Each row was made from one small tree. The marks that hang from a mark follow it in brackets, in alphabetical order. Every link used is in the known rows. Write each row's tree.
Known rows
dure(dedu(goka) liton zabi(fonu gotin veromo)): [  6.5, -23.4,  -8.3, -23.3, -17.5,  11.8, -32.4,  31.7,   0.0,   0.1,
 -50.9,  15.5, -73.9,  -1.5, -35.6, -17.3, -23.1,   6.9]
veromo(zabi(dure(dedu liton(goka)) fonu gotin)): [ 20.0,  -2.4, -10.4, -27.7, -28.1,  -4.6, -19.4,   8.4, -20.2,  27.8,
 -42.0,  19.0, -63.8, -10.6,   9.0, -30.6, -40.8,   9.3]
dure(dedu(goka(liton)) zabi(fonu gotin veromo)): [  5.6, -29.0, -12.9, -38.0, -20.7,  15.2, -34.8,  25.6,  -5.9,   7.1,
 -47.6,  31.3, -68.9,  -7.1, -35.7, -20.7, -15.9,  -0.1]
dure(zabi(gotin)): [ -5.0, -27.5,  -6.2, -16.8,  -9.8,  -2.9, -13.9,  -5.9,   3.6,  -7.2,
 -19.9,  26.5, -19.2,   6.9,  -2.7,   4.2,  11.3,  -7.1]
zabi(dure(dedu) veromo): [ 18.6,   6.8,  21.4,   3.0,   4.8,  34.9, -27.6,  21.8, -11.6,  -4.1,
 -23.6,  -8.5, -40.4, -27.0, -36.1, -14.0,  -1.8,  -3.2]
dedu(dure(liton(goka) zabi(fonu veromo))): [ 25.2,  -8.7,  -2.1, -39.6, -28.1,  26.3,  -6.6,  22.8, -12.3,  -8.1,
   3.1,  -0.5, -35.4,  12.8, -22.6, -22.0, -16.0,  -5.2]
dedu(dure(liton zabi(gotin veromo)) goka): [ -5.3, -30.8, -25.0, -31.8, -25.6,  17.8,  -5.2,  19.1,   4.0,  -4.9,
  -9.4,  13.6, -38.8,  -5.3, -27.6, -20.2, -11.1, -21.0]
dedu(dure(liton(goka) zabi(fonu gotin veromo))): [ 18.2,  -7.3, -12.0, -43.7, -30.8,  26.4,  -5.3,  19.9, -11.0,  -5.7,
  -8.0,  17.2, -49.1,  12.1, -18.5, -22.4, -14.1,  -9.0]
dedu(dure): [ -5.3,   0.9, -12.0, -16.2, -15.0,  28.2,   8.8,   4.3,  -2.1,   3.1,
  19.9,  -2.0,  -6.6,   5.3,  -2.0, -15.6,   0.1, -14.5]
zabi(gotin veromo): [ -2.2,   2.5,   2.3,  -2.4,  -0.9,  14.9, -13.6,   9.2,  -4.1,  -9.7,
 -30.0,  24.4, -37.2, -18.3, -11.9,   3.4,   2.3,  -3.7]
zabi(dure fonu gotin veromo): [ 20.3,  19.7,  -0.1, -22.4, -19.3,   5.3, -25.9,  31.9, -27.6,  11.4,
 -46.2,  36.7, -62.6,  -9.2,   8.1, -19.9,  -2.7, -17.3]
zabi(dure(liton) fonu gotin veromo): [ 26.4,  25.8,   4.2, -20.0, -17.4,   8.6, -23.5,  36.9, -26.4,   5.0,
 -56.6,  32.7, -74.0,   1.4,   2.1, -26.0, -22.2,  -8.2]
zabi(dure(liton) gotin veromo): [ 18.8,  15.6,   9.7,  -4.2,  -3.1,  17.9, -17.2,  21.1, -12.8,  -9.4,
 -46.5,  23.9, -58.9, -12.1, -17.9, -16.7, -17.5,  -8.1]
dure(dedu(goka) liton zabi(veromo)): [  7.7, -32.8,   7.8,  -6.5,  -1.8,  20.3, -29.2,  21.7,   8.8, -14.7,
 -28.9, -13.6, -44.4, -11.6, -56.4,  -8.9, -20.4,  12.2]
veromo(zabi): [ -2.0, -23.0,   2.6,  -5.5, -13.2,  -9.6, -14.1,  -9.9,  -7.4,   7.9,
 -14.4,  -3.3,  -9.3, -16.4,  15.4,  -1.8, -17.2,  11.1]
dedu(dure goka): [-14.8, -16.7, -34.5, -23.5, -21.6,   7.6,  13.2,  10.1,   3.5,  16.9,
  24.7,  -1.1,  -1.8,  -9.5,  -8.1, -19.3,  -1.5, -26.7]
gotin(zabi(dure(dedu) fonu veromo)): [ 23.5,  13.2,   0.6, -45.8, -11.1,  15.7, -39.6,  27.6, -24.0,   6.4,
 -40.6,   2.8, -47.5,  -4.9, -15.1, -16.6,  -8.1,  -6.9]

Which tree is each row?
[ 25.3,  13.2,  -0.4, -48.2, -14.8,   0.8, -35.4,  25.2, -27.2,   4.4,
 -37.8,   9.2, -35.3,  -1.8,   0.0, -12.2,  -5.7, -12.5]	gotin(zabi(dure fonu veromo))
[ 35.6,  13.8,  19.6,  -2.4,   5.1,  32.3, -17.3,  23.7, -12.0,  -8.1,
 -21.0, -12.7, -47.6, -21.4, -51.9, -21.5, -24.6,   5.6]	zabi(dure(dedu liton(goka)) veromo)
[ 38.5,  13.3,  18.2,  -6.7,  -0.3,  13.2, -11.0,  22.0, -15.9, -10.6,
 -17.1,  -4.7, -32.3, -16.7, -33.8, -16.7, -21.2,  -2.1]	zabi(dure(liton(goka)) veromo)
[ 34.3, -11.5,  13.9, -23.7, -11.4,  22.3, -27.3,  25.5,  -7.7, -10.2,
 -26.0,  -9.2, -55.8,   3.6, -48.3, -13.5, -26.3,  20.5]	dure(dedu liton(goka) zabi(fonu veromo))
[  9.1,  -8.3, -10.6, -26.7, -31.4, -17.3, -22.7,   5.4, -24.4,  28.5,
 -41.6,  29.6, -47.2, -11.1,  36.7, -20.5, -20.5,  -5.1]	veromo(zabi(dure fonu gotin))
[ -0.9, -41.1,   2.6,  -9.7,  -3.9,  16.1, -32.4,  15.4,   7.7,  -7.2,
 -16.8,  -8.7, -29.6, -24.4, -48.4,   0.2,   4.8,  -0.3]	dure(dedu(goka) zabi(veromo))
[ 24.7,   9.5,  -7.4, -46.7, -12.4,   6.7, -35.5,  34.7, -19.2,   8.4,
 -46.0,  -0.6, -53.1,  -4.3, -22.2, -24.1, -24.8,  -5.4]	gotin(zabi(dure(dedu(goka) liton) fonu veromo))
[ 17.5,  13.1,   8.8,   1.8,   3.4,  22.3,  -9.7,  14.9,  -5.0,   3.2,
 -20.7,  -8.6, -35.9,   1.3, -25.0, -25.4, -22.9,   2.8]	zabi(dure(dedu liton))
[  1.5, -16.9, -21.7, -26.7, -31.8, -12.6, -25.9,   9.9, -18.3,  38.0,
 -41.8,  23.3, -55.3, -22.5,  18.9, -27.2, -24.1,  -4.7]	veromo(zabi(dure(dedu(goka)) fonu gotin))
[  2.6, -21.7,   2.5, -23.5, -18.0,  36.3, -13.6,  10.6,  -4.4, -14.9,
   6.4,  -0.5, -18.3,  -0.2, -20.3,  -8.8,  10.4, -14.2]	dedu(dure(zabi(veromo)))
[ 30.1,  -9.4,   0.7, -32.9, -20.2,  -1.6, -18.0,  19.8, -10.8, -10.6,
 -34.9,  23.7, -53.0,   8.6, -19.4,  -7.8, -19.7,   5.5]	dure(liton(goka) zabi(fonu gotin veromo))
[  4.7, -17.8,   4.5, -21.5, -14.6,  26.1, -38.8,  20.8,  -6.0,  -3.0,
 -41.6,  19.5, -62.3,  -2.2, -24.3,  -5.8,   4.3,   5.0]	dure(dedu zabi(fonu gotin veromo))
[  6.3, -33.2,  -2.6, -22.7, -15.4,   7.8, -37.2,  27.2,  -3.2,   4.9,
 -24.1,  -2.2, -41.7, -13.7, -32.6,  -8.5,  -0.3,   0.7]	dure(dedu(goka) zabi(fonu veromo))
[ 19.5,  12.4, -13.7, -51.7, -17.0, -11.0, -22.4,  15.5, -22.0,  15.4,
 -27.0,  12.1, -20.9,  12.3,  12.8, -15.3,  -5.6, -15.0]	gotin(zabi(dure fonu))
[ 24.8,   6.1,  -9.9, -56.8, -15.2,  11.5, -36.2,  30.6, -24.4,  13.6,
 -45.8,  10.6, -52.3,  -7.8, -23.1, -28.2, -23.9,  -9.0]	gotin(zabi(dure(dedu(goka(liton))) fonu veromo))
[ 26.0,  -9.7,   2.2, -28.3, -13.9,  21.3, -26.3,  22.5,  -5.4,  -7.1,
 -39.4,  13.0, -71.1,   2.6, -43.4, -14.7, -25.3,  15.4]	dure(dedu liton(goka) zabi(fonu gotin veromo))
[  6.4,  -8.1,  -9.6, -23.3, -28.3,  -2.8, -28.2,   7.0, -20.5,  30.5,
 -44.0,  22.9, -57.8, -15.2,  22.1, -25.6, -22.7,   0.6]	veromo(zabi(dure(dedu) fonu gotin))
[  1.5, -23.4, -15.4, -22.8, -20.1,   0.7, -20.3,  -1.9, -11.0,  24.7,
 -41.3,  24.8, -51.4, -26.5,  -3.4, -29.0, -33.6,  -0.1]	veromo(zabi(dure(dedu(goka(liton))) gotin))
[ -0.6, -17.3,  -4.8, -11.4, -15.2,   5.4, -23.6,  -4.9,  -9.8,  18.5,
 -36.8,  17.0, -45.7, -25.2,   5.5, -17.9, -18.0,   1.4]	veromo(zabi(dure(dedu) gotin))
[ 14.0,  -1.7,  -6.5, -23.7, -29.6, -15.4, -20.7,   8.9, -24.0,  22.8,
 -50.1,  25.4, -54.9,  -2.7,  31.2, -26.1, -36.6,   2.4]	veromo(zabi(dure(liton) fonu gotin))
[ 39.0,  17.9,  -1.1, -53.0, -14.5,  -1.5, -26.8,  28.2, -27.1,   1.4,
 -35.8,   4.5, -40.7,   2.3, -12.6, -18.0, -23.8,  -5.7]	gotin(zabi(dure(liton(goka)) fonu veromo))
